What can hang from each mark:
dafi: riku
goles: riku
voku: mede riku
riku: dafi goles lefo moki voku zene
nefe: dukisu mede
mede: nefe voku
moki: riku
dukisu: nefe
numid: riku

Every row comes from one small tree of marks. The marks that hang from a mark follow it in brackets, in alphabetical order. Every link used is in the known rows. Which tree was each row made from?
Known rows:
dafi(riku(goles lefo moki zene)): [-26.7  16.4  -4.3 -34.1   1.7 -10.7  14.3  -4.3 -14.3 -29.8  -8.3  13.7
   9.4  14.8   3.9   1.4 -10.6  13.3   7.0   1.4  17.7 -27.2  18.5]
riku(dafi goles lefo moki zene): [ -9.2  12.2 -20.0 -26.1  -6.8  10.1  -9.3 -12.2 -24.1 -20.1 -31.2  19.8
  15.5   6.6   5.8  -5.3   0.4   5.9   3.8  -6.5  22.7  -4.6  12.9]
nefe(dukisu mede): [  1.7 -31.5  12.3  19.5   2.5  -6.0 -17.2  -0.5  20.4   3.9  26.4 -22.7
 -21.2 -15.6 -18.0   9.3  -0.1  -6.6  -5.4  10.4 -12.8  35.3 -15.0]
dafi(riku(goles lefo moki voku zene)): [-31.5  33.4  -1.6 -37.6   0.1   5.3  20.6 -15.6 -12.4 -21.1  -3.9  19.8
  21.1  -8.0   3.0  -0.1 -20.9  13.7   4.1  -1.7  16.3 -21.5  25.4]
numid(riku): [-17.5 -11.5 -19.4  16.7   2.7  -6.6   9.4  12.0   2.0  -2.6   5.3 -25.4
  -4.8 -10.6 -30.7   5.9  -2.1 -16.8  14.9  -0.7  -8.7   8.1   8.6]
dafi(riku(moki voku(mede))): [-12.6  25.4  10.6  -6.3   1.7   6.1  28.8   2.6   5.9  18.7  17.7   1.8
  13.6 -35.5  -8.5   1.1 -26.9  -7.4  20.1  -8.5 -23.2 -11.8  -4.4]
dukisu(nefe(mede(voku))): [ 15.0 -36.5  13.3  27.5  -5.4  -6.8 -27.8  -0.3  28.3  18.3  17.9 -18.2
  -4.3 -11.6  13.9   6.0   2.8  -4.2  -6.6   3.7  -4.9  31.1 -41.4]
goles(riku): [-14.4  -8.2 -28.7  19.9  13.5   1.8  22.3  14.2   7.5 -11.1   3.3 -15.2
 -13.7  -5.7 -14.7   7.4   3.7 -16.9  12.7   1.2  -8.1   2.6   0.7]
goles(riku(dafi moki voku zene)): [-19.9  16.0 -37.4   1.5 -11.6  32.3  19.0 -15.3  -3.4 -11.0  -9.8  11.8
  33.1 -25.0   0.4  -7.6   7.3 -10.9  10.0 -13.5  18.1  13.9  11.3]
dafi(riku(goles lefo voku zene)): [-25.4  31.3  -2.6 -31.4  18.9   1.6  16.5  -9.0  -8.5 -22.7   2.1   7.6
   2.5  -2.2   0.8   6.8 -20.3  11.9   5.3   8.3   9.9 -31.0  23.4]
dafi(riku(goles zene)): [-22.1   3.4   0.2 -19.5  17.1  -8.7  15.9  13.2 -16.8 -31.9   8.1  -4.2
  -8.9   0.9   8.2   9.9 -13.5   6.2  23.5   9.6   5.3 -36.3  11.9]
voku(mede(nefe) riku(dafi lefo moki zene)): [ 24.3  -0.1   5.6   8.3 -10.0  -9.8  -4.3  -3.8 -14.4   4.1 -17.9  14.9
  -5.6  23.2  10.7 -12.4  25.8   8.0 -22.2 -11.4   4.9   0.7  -6.4]
nefe(dukisu mede(voku(riku(moki)))): [  5.9 -47.1  28.9  20.0 -20.5   1.8 -26.8   2.6  20.3  20.8  23.6 -12.8
  11.6  -0.4   5.7  -4.3   4.4  -6.1 -18.9  13.9  -6.9  37.0 -16.8]
mede(voku(riku)): [ -2.3 -31.8   7.6  20.0  14.6   7.7  -1.8  26.7  -0.5  19.3  10.5 -18.6
   1.9  -2.7  -4.9   0.7  -0.3 -10.9  -6.0  17.8 -13.3  -3.0  -1.8]
riku(dafi goles voku(mede)): [ 14.5  28.0   2.9 -10.6  10.4  21.2  -8.3  -0.2 -15.4  13.1  -6.2   5.2
   0.2 -24.7  11.1  -0.7 -21.3  -8.1  32.4 -10.5 -23.0  -8.7  -3.8]
nefe(mede(voku)): [  1.1 -27.6   7.5  29.2   1.3   4.8 -13.7  11.1  17.0  17.6  19.0 -17.1
  -4.0 -10.9   3.5   6.6   1.2 -11.3   7.5  13.6  -3.0  17.7 -26.6]
voku(mede(nefe) riku): [ 24.9 -14.4  19.8  29.7  14.4 -16.1  10.6  23.0  -3.7  15.9  10.3 -13.1
 -31.8   5.7   5.4   0.2   6.4  -2.7  -8.7  -0.6 -32.5  -3.2 -12.7]
moki(riku(dafi lefo voku zene)): [ -3.8  18.0 -26.2  -7.5   4.6   7.9   7.8  -9.5   7.7  -6.0  -7.2  12.1
   7.3 -12.5 -35.7   0.5   5.2   2.7 -20.1   4.0  22.6   5.3  19.8]
mede(voku): [ -5.7 -20.3  -0.6  19.2  13.9   5.9  -0.9  19.3   5.1  19.9   8.0 -12.3
   0.3 -16.0  -3.0   6.7  -3.0 -11.0  13.9  11.0  -3.6   1.0 -15.0]
moki(riku): [ -8.7 -12.9 -16.1  11.7   8.6  -8.6  20.0  21.6  12.1  -1.7   8.8 -11.1
 -10.9 -10.4 -37.5  10.2  -4.5  -6.7  -2.9   7.1  -9.4   2.8   9.3]
numid(riku(goles lefo moki voku(mede) zene)): [ -9.7  37.5  -8.3 -16.8 -19.3  -2.9  16.3 -22.2 -14.7  -3.1 -12.4   6.4
  18.7  10.2  -4.7  -4.4   3.8   7.6  14.2 -24.9  14.1 -16.3  13.0]
numid(riku(lefo)): [-12.5  -1.6 -23.1   9.8   6.2 -11.3   5.4   2.2   8.0  -1.7  -7.7 -18.8
  -8.0   5.3 -35.0   4.2   3.4 -11.5  -1.3   0.9  -0.4   9.7  12.7]

Which tree is each row?
[-11.3   6.5 -42.6  -2.2  -7.4   8.0   8.9 -12.5  -2.0 -18.4 -27.6  12.1
  14.8  11.3  -4.8  -7.3  20.8  -3.8  -5.3  -8.3  30.5   7.4   8.2] : goles(riku(dafi lefo moki zene))
[ 33.2 -18.0  40.8   6.1   8.1 -25.6 -13.1  13.8  -5.4   0.5  10.3  -7.8
 -40.2  17.3  22.8   1.3   4.3  11.3  -2.2   0.1 -29.5   1.7  -9.3] : voku(mede(nefe(dukisu)) riku(goles))
[ 24.4 -38.1  31.8   0.5  -8.8   4.3 -56.9   3.0   9.0   2.1   9.3  -8.0
  -3.8   9.8  29.5  -5.6   0.5  -1.8  -0.5  17.0  -7.9  26.4 -13.8] : nefe(dukisu mede(voku(riku(dafi goles))))
[ -5.2  27.3   7.8 -11.4  -4.5  18.8  16.8  -2.6 -15.1  15.3  -0.7   7.2
  11.1 -27.5   8.1  -1.8 -24.1  -1.9  25.7 -18.4 -21.6 -11.3   0.9] : riku(goles moki voku(mede))
[ 10.4 -37.1  26.3  11.8 -16.9  -5.3 -29.5  -7.1  24.2  21.4  10.9  -6.1
   5.0  14.6  -2.7  -5.5  10.0   0.4 -37.4  15.4   0.6  37.7 -11.5] : nefe(dukisu mede(voku(riku(lefo moki))))
[-14.0  -8.4  -7.9   1.7   3.2   6.3  10.0   5.5  -7.1   7.5  -9.6  -3.6
   8.0   3.7 -28.5  -2.7  -3.6  -5.7 -29.5   4.7 -14.1   3.3  21.3] : voku(riku(lefo moki))
[ 14.9 -35.0  25.0   2.9 -25.9  -1.4 -31.0  -1.3   7.7   6.7   5.7  -2.9
  16.5   7.5  40.1  -5.8  -5.3   3.9 -12.4  -3.1  -8.4  17.6 -17.5] : dukisu(nefe(mede(voku(riku(goles moki)))))
[  9.6 -39.0  23.3  24.5  -3.0  -6.9 -27.9   3.8  29.3  19.2  27.0 -19.6
 -10.5 -11.2   0.3   7.3   5.7  -5.2   0.1  17.1  -3.2  35.3 -30.9] : nefe(dukisu mede(voku))
[  8.0 -50.4  28.3  24.1  -4.1  -3.8 -24.9   5.6  12.7   5.3  32.3 -22.4
  -9.0  12.3   2.1   3.4  21.5   3.4 -21.0  21.5   8.9  16.6 -17.6] : nefe(dukisu mede(voku(riku(zene))))
[ 28.0 -15.6  26.8  24.5   9.2 -27.3  -5.2   8.5  14.5  16.7  16.7 -13.4
 -38.5  -6.3   2.8   5.8   9.5   4.2   5.3  -2.8 -22.4  19.0 -29.8] : voku(mede(nefe(dukisu)))
[ 23.3 -28.6  24.9   3.5  -7.3 -13.5 -40.5  -3.3  15.0   5.1   0.4  -5.3
 -10.0  28.3  31.0   1.7   1.8   8.2 -30.1   8.7  -6.9  10.9 -17.0] : dukisu(nefe(mede(voku(riku(goles lefo)))))
[ 33.3  34.3   3.5 -10.0  -1.5 -16.1  -5.3  -5.5  12.1   4.5 -17.8  24.9
 -19.5   4.0  14.5  -3.7  -3.2   9.7  -0.1 -12.2  -5.1   2.8  -1.8] : moki(riku(dafi goles lefo voku(mede(nefe))))
[-15.0  25.2 -41.7  -4.3  -8.5  24.6  16.5 -24.1   0.7 -10.1 -20.7  18.1
  27.9  -8.2  -7.2  -7.9  11.8  -4.7  -6.2 -12.2  26.6  14.9  14.7] : goles(riku(dafi lefo moki voku zene))
[-19.7  14.0  -3.0 -27.7  21.0 -16.6  12.2   3.3 -10.6 -32.1  -2.8   3.2
  -9.5  16.8   2.0   7.9  -9.0  13.7   7.9  11.8  12.1 -34.9  14.3] : dafi(riku(goles lefo zene))
[ 23.3  28.7 -17.5  16.0   3.1  -3.7  10.4 -17.4   9.0  -0.5 -13.8  14.4
 -17.4   7.8  18.0  -5.8  26.4   1.6  -2.7 -16.4  15.3   5.5 -14.4] : goles(riku(dafi lefo voku(mede(nefe)) zene))
[  1.6  -7.1  -0.9 -18.5 -11.2  12.4 -23.7  -1.1 -22.4  -5.7 -28.2  18.3
  27.2  25.7  25.1 -13.5   7.7   6.8  -8.0   6.8  24.1 -13.0  11.8] : mede(voku(riku(dafi goles lefo moki zene)))
[ 20.8  35.7  -6.4 -20.1   2.8  -1.5  -2.9  -2.6   6.4   6.8 -16.1  16.8
  -6.3  -0.1  -8.1  -0.7 -13.3   2.7   2.2  -5.8  -8.1  -9.9   8.9] : moki(riku(dafi goles lefo voku(mede)))
[-10.2  34.6  16.8 -24.7  -1.4   4.5  22.4   0.3  -5.2   3.9   8.5   9.7
  12.3 -24.1  13.8  -0.5 -36.0  -0.4  30.8  -9.8 -22.6 -24.0   2.7] : dafi(riku(goles moki voku(mede)))
[  5.2  21.5 -24.1  13.7   4.8  18.0  16.6  -4.9  -3.0   0.6  -1.2   0.5
   0.7  -9.9  -0.6  -1.3  14.1  -9.8  20.7 -11.9   6.2  -9.3  -8.3] : goles(riku(dafi voku(mede) zene))
[ -4.8  35.0  -7.0 -10.2  -2.0  -7.2   9.8 -13.3 -13.7  -6.6  -6.1  -4.6
  -2.8  14.9  -6.6   4.2   4.4   6.0  12.3 -14.3  10.2 -23.3  10.4] : numid(riku(goles lefo voku(mede) zene))
[ -2.6  -9.5 -26.1   5.0   1.8  -0.6   6.1  12.5  -0.7 -13.9  -1.4  -0.5
   1.5  -7.1 -29.3   5.5  10.9  -1.7  -1.2   5.2  16.3  -1.2   8.5] : moki(riku(dafi zene))
[ -7.5  -7.9 -15.5  -4.9  -2.5  14.3  -3.9  -4.2 -19.6  -5.8 -17.9   7.9
  17.9   9.6 -17.7  -9.0  12.0  -1.8 -27.1   1.7  11.8   2.6  20.4] : voku(riku(dafi lefo moki zene))
[-12.0  42.8   8.7 -34.2  -2.3  -3.0  22.0 -13.6 -10.8  -7.4  -1.2  17.4
  13.3   2.0   8.7  -1.4 -16.1  15.3  12.5  -9.8   6.2 -35.1   8.9] : dafi(riku(goles lefo moki voku(mede) zene))
[  1.8   7.6   8.3 -14.1  -2.8  -2.6   9.0   1.9 -30.0  -5.8 -14.2   6.4
  -4.3  34.8   2.0  -3.8   7.8  13.4 -10.0  -5.6   2.2 -33.0  12.4] : voku(mede riku(goles lefo moki zene))
